Known rows, with every step that occurs:
kalug > fememob > lela: [  3.1 -10.7  -9.2  -5.8   5.5   4.3  16.2   2.3 -10.6  15.9 -18.1   2.3
  -1.0   2.7  -6.4  38.7 -25.6  11.7  23.4   7.9  -2.9   4.6]
kalug > kalizer > pizis: [-14.6   9.5   7.3  12.7  -2.8   2.3   2.8  20.2  -4.2   2.1   6.9  16.8
  -9.8  10.7  21.7   8.1  -2.5 -10.7   6.5 -20.1  14.4 -22.3]
kalizer > pizis > lela: [ -2.7  -4.9  -0.5  12.1   2.3  -2.8 -23.6   2.6  -4.4 -54.2   5.8   4.4
   4.5  20.5   3.3 -15.6   1.4  -5.1  -4.7 -12.9 -14.2   2.9]
fememob > lela > kalizer > pizis: [-37.2 -13.6  -2.9  -1.9  -1.7  -6.6 -24.3 -26.4  -3.4   9.6   0.8  11.5
   4.5  10.0  -2.7  11.9  -0.6   3.4  11.7  17.3 -17.8   1.1]
pizis > kalug: [  8.2   6.4  -0.2  -0.6  12.3   7.9   1.7  38.3   3.0  36.2   0.0   2.9
   8.0 -12.8  -4.6 -13.6   3.4  -3.2   4.5   7.8  11.7  -5.5]
pizis > kalug > kalizer > fememob > lela > duta: [ 10.8   1.2  13.7   4.2  21.9  -2.1  20.1  83.8   1.8  38.8   2.1   2.8
   4.8 -15.5 -10.3  10.3  21.0  -4.7  -6.3   5.7  29.0 -13.1]
pizis > lela > fememob: [ 22.4  -6.5 -19.2 -10.2  11.3  -2.4 -22.6 -19.7  -8.6 -47.4 -21.4  -4.1
   4.7   0.8 -21.3 -28.6  -0.5   0.3  -1.8 -12.5  -4.8   7.6]
fememob > lela > kalug > kalizer > pizis: [ -7.4  -5.7   9.1  -4.3   2.4  -1.6  -3.1 -52.8  -4.0  -3.5  -2.3   6.2
   2.2   9.7   1.2  44.3 -19.2  -5.1  14.0   4.9  11.6 -11.2]
pizis > fememob > lela > duta: [ -3.9  -3.8  -8.1  -6.0  23.6  -0.9   5.7  12.0  -3.1   1.5   1.9  15.9
   0.5  -2.1 -30.5  24.5 -26.8  -2.9  -3.7  -0.9   4.2   2.0]
duta > pizis > kalug: [ 13.5   8.4   5.8   3.5 -26.9   8.1  12.2  14.4  14.4   7.4   5.2   2.3
   5.0  -9.6  20.6 -24.9  10.8   1.4  -5.0   0.1 -18.4  -0.6]
duta > pizis > fememob > lela: [ 15.2  -2.6   0.4   0.1 -28.2   3.8  19.2 -16.6   8.8 -30.3  10.7  12.5
  -2.0   1.4   3.5   5.4 -18.4   1.2   1.9 -14.8 -26.8   5.6]
lela > fememob: [ 21.8   0.0 -19.3 -11.9   2.9   4.6 -13.3 -34.6  -8.3  47.2 -27.6   7.0
  -5.6 -12.3  -5.9 -23.3  -7.1   0.7   3.0  -6.3 -10.9  -7.2]
kalug > lela > duta > pizis: [-19.7   6.5  -8.3  -5.3 -12.4   3.2 -13.3   5.0 -15.6  -3.4   1.9 -19.2
  -1.0   8.1  -5.1 -25.6  15.8   4.4 -10.7  11.8   0.1  12.0]
kalug > kalizer > pizis > lela > fememob: [ -3.2   1.0   4.9  11.6   3.1  -5.6  -6.2  24.9  -2.4 -33.1  -6.8  12.7
  -6.2  15.7   7.9  -8.8  -6.1  -9.0  -2.9 -26.4  14.8 -10.2]
fememob > lela > duta > pizis > kalug > kalizer: [-26.6  -1.6   5.1  -2.8  -4.3  -0.1   6.0  38.5   1.9   5.2  -3.4  19.2
  10.5  -1.6 -12.3  18.1   5.3   0.1  -4.9  16.1   8.5  -6.1]
kalizer > pizis > kalug: [ -0.4   3.6  13.6  19.0   1.1   2.2  -4.5  44.5   9.3  38.3   6.4  12.8
   7.9   3.7  15.9 -18.0  -3.6  -7.7  -2.9   1.0  -7.4  -5.0]
kalug > kalizer > pizis > lela: [-12.7   3.7   7.3  13.3   3.4  -3.1  -4.3  24.4  -4.6 -56.4   7.2  10.3
  -3.3  19.1  13.5   3.3  -0.9 -10.9   1.1 -24.4  16.4 -12.4]
kalizer > fememob: [ 47.5  -1.3 -14.9  -4.0   5.9   3.7   3.5 -21.5 -11.2  23.0   6.6 -16.2
  -4.1 -16.7  -3.6  -5.2  38.5   1.2  -1.3  -9.5 -16.8 -12.6]
pizis > fememob > lela: [ 14.7  -7.2  -6.4  -4.8  14.2   2.8  10.6  -3.0  -3.5  -8.3   7.0  12.3
  -3.3  -0.6 -22.4  24.2 -31.9  -3.1  11.2 -11.2  -0.2   2.7]
pizis > fememob > lela > kalug: [ 19.4  -4.9  -1.4  -9.2  14.4   0.9   8.9 -50.6   2.2  -4.6   3.1   2.7
  -2.0  -4.3 -19.6  32.7 -36.1  -3.4   8.0  -4.2   5.4   4.8]
kalizer > pizis: [ -5.6   1.6  -3.2  11.7  -5.9   3.5 -14.5  -7.2  -2.9  12.3   5.1  11.5
  -1.0  11.0  16.2  -7.5  -2.0  -6.3   1.9  -7.0 -16.7 -10.4]
lela > kalizer > pizis > kalug: [-38.1   1.3   7.6   8.3   1.7  -6.6 -20.8  12.1  11.9  37.2   3.9   3.0
   1.1   0.9  16.8 -24.3  12.5   0.5  -5.9  18.0  -5.6   1.2]
lela > kalizer > pizis > kalug > fememob: [-36.0   0.4  10.8  10.5   2.4  -7.5  -8.1  28.1  14.9  46.2  -5.3  -0.6
  -0.2   3.5  21.7 -13.5   1.6   5.8  -5.9  19.6  -3.6   7.6]
fememob > lela > duta > pizis: [-23.4  -6.5 -10.0 -10.6 -10.6   1.2  -9.7 -11.8  -6.1  -4.9  -5.7  14.3
   9.9   1.4 -17.2  14.3   6.5   4.4  -2.4  16.0 -17.5  -3.2]
duta > pizis > kalug > kalizer > fememob: [ 27.4   8.9  15.7   9.0 -25.9   4.1  30.1  38.0  15.6   6.2  10.7  -1.6
  -1.1 -12.6  23.0 -16.3  24.0  -1.4  -8.3 -10.7  -3.3  -8.8]

Rows:
[ 13.3   7.2  -7.3 -12.6   2.9   4.1   6.7 -85.2   1.1  20.6 -19.6 -19.8
  -2.7  -8.5   5.9  32.1 -13.2   8.7   5.7  11.2  14.8  -0.2] | lela > kalug > fememob
[  3.9  -9.5 -14.7  -7.5  14.5 -10.8 -25.1 -27.2  -6.0 -65.1   3.7 -25.0
   1.9  -2.9 -16.1 -19.9  44.4   6.2  -9.3  -0.7  -8.0  12.2] | pizis > lela > kalizer > fememob
[ -1.4   0.5  17.1  20.3   2.4   0.6  -6.3  57.4   0.5  31.2   9.7  -3.5
   5.5  12.9  13.6 -27.8  -8.2  -5.3  -0.1   4.3   2.0   7.4] | kalizer > pizis > kalug > lela
[ -1.2  -3.6 -16.6  -8.9   3.8  -5.7 -14.5 -39.2  -5.1  26.5   4.5 -19.4
  -8.6 -17.5  -0.2 -13.9  43.1   6.4  -5.0  10.0 -16.2  -1.8] | lela > kalizer > fememob
[  3.2  11.3  12.4   3.8   3.1  -1.2   5.5 -52.4   9.1   3.0   4.8  -0.5
 -10.1   0.8  17.5  25.4 -19.0 -10.2  -4.0 -13.1  24.9 -12.6] | lela > kalug > kalizer > pizis > fememob
[ 27.9   5.9  -5.2  -0.4   7.3   2.5  15.7  10.4 -12.5   7.9   8.8  -6.5
 -12.7  -9.2   7.1  11.5  27.4  -5.1   3.4 -22.3  17.4 -24.0] | kalug > kalizer > fememob
[ -1.4  12.1  12.0   3.7  13.9   6.0  15.0  61.8   2.7  26.0   2.4   7.9
   1.5  -8.1   5.7  -0.3   3.1  -7.5   5.3  -2.0  35.9 -15.4] | pizis > kalug > kalizer
[ 12.1  -1.1   5.0  -7.0  15.0  -0.4  18.4 -35.7   2.2 -14.0   5.6   5.9
  -8.8  -1.2 -12.6  42.5 -38.3  -5.8   8.7 -10.6  22.3  -2.3] | pizis > fememob > lela > kalug > kalizer
[-21.0   5.0 -13.2  -8.5  13.8   3.1 -21.7   8.7 -25.6  11.0  -1.4 -18.8
   0.2   7.0 -20.4 -15.9   8.4   1.7  -5.3  14.6  13.4   9.1] | kalug > lela > duta
[ 19.9  -0.8   4.4  -4.1 -26.1   2.3  17.7 -58.1  13.3 -28.5   8.4   2.6
  -2.1  -3.7   6.9  13.0 -19.6   2.1  -2.9  -9.3 -18.6   5.4] | duta > pizis > fememob > lela > kalug
[  8.0  -0.8  -1.1  -3.2  15.1  -2.7  13.1  22.8 -13.6  10.7   2.4   1.4
  -6.0  -7.5 -13.5  26.9  24.5  -3.7   0.2  -7.2  17.5 -20.4] | kalug > kalizer > fememob > lela > duta
[ 11.5  -2.3  12.5   4.9 -27.6   4.7  30.1  33.8  15.3   7.7  -7.2   3.2
   5.9  -4.6  16.0   1.9 -11.0   9.7   5.0   7.6 -13.4   8.0] | duta > pizis > kalug > fememob > lela
[ 19.5   6.0  -2.6   1.7 -27.5   6.3  17.9 -21.4  11.5 -23.8  11.8   6.0
  -9.6  -0.9  10.5 -11.4  -8.7  -0.7  -5.9 -20.1 -21.9   2.2] | duta > pizis > fememob
[-16.3  10.3   0.7   0.3  -9.0   2.6   9.3  45.1  12.6  30.1 -13.8   5.4
   6.9 -10.7   0.6  -8.7  11.4   7.6 -23.0  18.2  -0.9   0.8] | lela > duta > pizis > kalug > fememob
[ 22.7  -3.3 -10.9  -4.3 -28.3  -0.5  -9.5 -34.9   5.1 -60.7 -12.8  -3.7
   2.5   1.5   4.2 -35.7   6.9   4.5  -7.7 -15.9 -30.4   8.7] | duta > pizis > lela > fememob
[-26.6  -2.6   2.9   7.3   2.1  -7.2 -17.8   1.4  -8.0   4.3  12.9 -21.5
 -10.9  16.6   7.2 -24.4  -9.9   0.7   1.1   4.7   1.4  22.6] | kalug > lela > kalizer > pizis > fememob
[ 16.2  -2.7 -11.8  -8.9   3.0   3.7 -15.5 -12.0 -23.0  28.3 -16.1 -19.9
  -7.1   3.4  -7.5 -33.7 -13.6   2.8  10.0  -0.7   0.8  12.8] | kalug > lela > fememob
[-12.2  -8.5  -6.2  -6.8  14.7  -4.5   2.2 -12.5   1.2  -2.4   7.3   8.0
  -5.6  -2.7 -18.5  18.6 -23.1   0.1   7.1  -0.1  -0.5   8.7] | pizis > fememob > lela > kalizer
[ -4.9  -3.5   2.0 -14.3   5.5   0.6  -1.0 -66.8  -7.7  -6.7  -5.1   2.0
   1.7   0.2  -6.8  47.3 -12.5  -2.1  18.0   7.4  18.6 -11.8] | fememob > lela > kalug > kalizer
[-36.7 -13.1   7.8   2.3   4.5  -8.1 -17.2   8.8   3.4  23.1   0.6  11.7
   7.4   5.5  -2.4   6.5  -5.0   2.4   7.7  22.6 -11.5   4.9] | fememob > lela > kalizer > pizis > kalug
[ 31.2   2.7   3.8  -2.9 -25.9  -3.3   6.0 -57.8   9.5 -80.0   6.7 -20.9
  -0.3  -2.7  12.6  -6.4  30.8   1.2 -11.7 -16.8  -8.2   2.3] | duta > pizis > lela > kalug > kalizer > fememob
[-24.6  -5.4 -17.7 -12.0  12.0  -7.9 -35.1 -31.2  -6.1 -72.0  -0.8 -12.4
   4.1   3.9 -13.9 -18.0  22.7   4.1  -1.7   3.6  -0.2  12.2] | pizis > lela > kalizer
[-13.0  11.9 -11.1  -3.0  -9.3   2.6   2.5   2.7   7.6  -1.5   0.4  10.8
  -2.8  -6.8  -8.1  -9.5   7.4   0.3 -26.7  -0.4 -10.7  -1.4] | lela > duta > pizis > fememob
[ -1.2  11.7   5.1   3.2  -6.2   0.0  12.1  51.6  10.7  26.0  -0.1   2.1
   3.0 -16.5   1.5 -14.2  40.0  -0.4 -28.7   6.4   2.3 -10.6] | lela > duta > pizis > kalug > kalizer > fememob
[  8.8  -5.4   7.6   2.1  13.5   3.4  24.4  63.8   3.8  39.9 -14.5   1.8
  10.7  -5.5  -6.7  18.3 -24.3   7.0  15.1  16.0  14.1   6.9] | pizis > kalug > fememob > lela
[-11.9  -7.3   9.5  -0.3  14.5  -1.9  16.2  57.1   8.5  44.8 -14.9  -1.5
   7.6  -8.6  -5.5  14.5 -14.6  10.7  11.1  24.8  13.5  11.4] | pizis > kalug > fememob > lela > kalizer
[  7.3   2.9   3.7  17.9   1.9   0.7   2.5  11.1   6.6   6.9  12.6  15.3
  -7.3   9.3  11.6  -4.3 -23.1  -9.8  -3.8 -21.0 -11.6  -2.3] | kalizer > pizis > fememob
[  4.0  -6.7  -8.2 -17.7   4.2   2.3 -12.1 -88.2  -8.4   1.3  -6.2  -1.9
   6.3  -6.6 -15.1  36.6 -12.6   1.4  16.9  15.4  -0.6  -3.2] | fememob > lela > kalug
[ 15.7   6.5   9.1   6.5 -27.7   7.0  28.7  31.8  17.4  16.2  -5.6  -1.5
   3.6  -7.1  23.0 -11.0  -0.5   8.4  -1.1   3.0 -12.5   5.9] | duta > pizis > kalug > fememob
[ -2.3  -4.2  -9.8  -6.5   5.4  -4.8 -17.9 -19.0 -19.7  14.1   9.3 -40.9
  -9.4  -0.8  -2.5 -24.1  29.5   7.8   3.2  11.4  -1.4  17.3] | kalug > lela > kalizer > fememob
[-16.4   2.3   6.9  -1.0  12.3  -1.2  -9.9  42.7  -4.3  34.4   4.9 -23.0
   5.6  -3.2  -1.6 -30.2   5.4   3.4   3.1  23.6  20.9  17.6] | pizis > kalug > lela > kalizer
[  9.2  -0.1  -8.7  -2.8 -26.8   2.4  -7.0 -31.0   1.4 -84.9   3.4  -4.3
   3.8   5.3   5.9 -21.7  16.1   3.1  -6.0 -13.7 -23.2   7.3] | duta > pizis > lela
[  5.8  -3.7   5.7  10.0   1.9  -5.8 -13.1 -33.5   6.4 -44.1  -5.3 -10.0
   4.6  17.2   7.7   5.3 -10.1  -0.4  -5.8  -4.1  -5.3  10.3] | kalizer > pizis > lela > kalug > fememob
[-21.4   3.5  11.6  13.8  12.5  -3.9  12.1  50.4   1.4  -0.1   7.4  25.8
  -8.4  14.2   0.0  24.0 -22.6 -11.8  -5.5 -16.6  21.2 -13.9] | kalug > kalizer > pizis > fememob > lela > duta
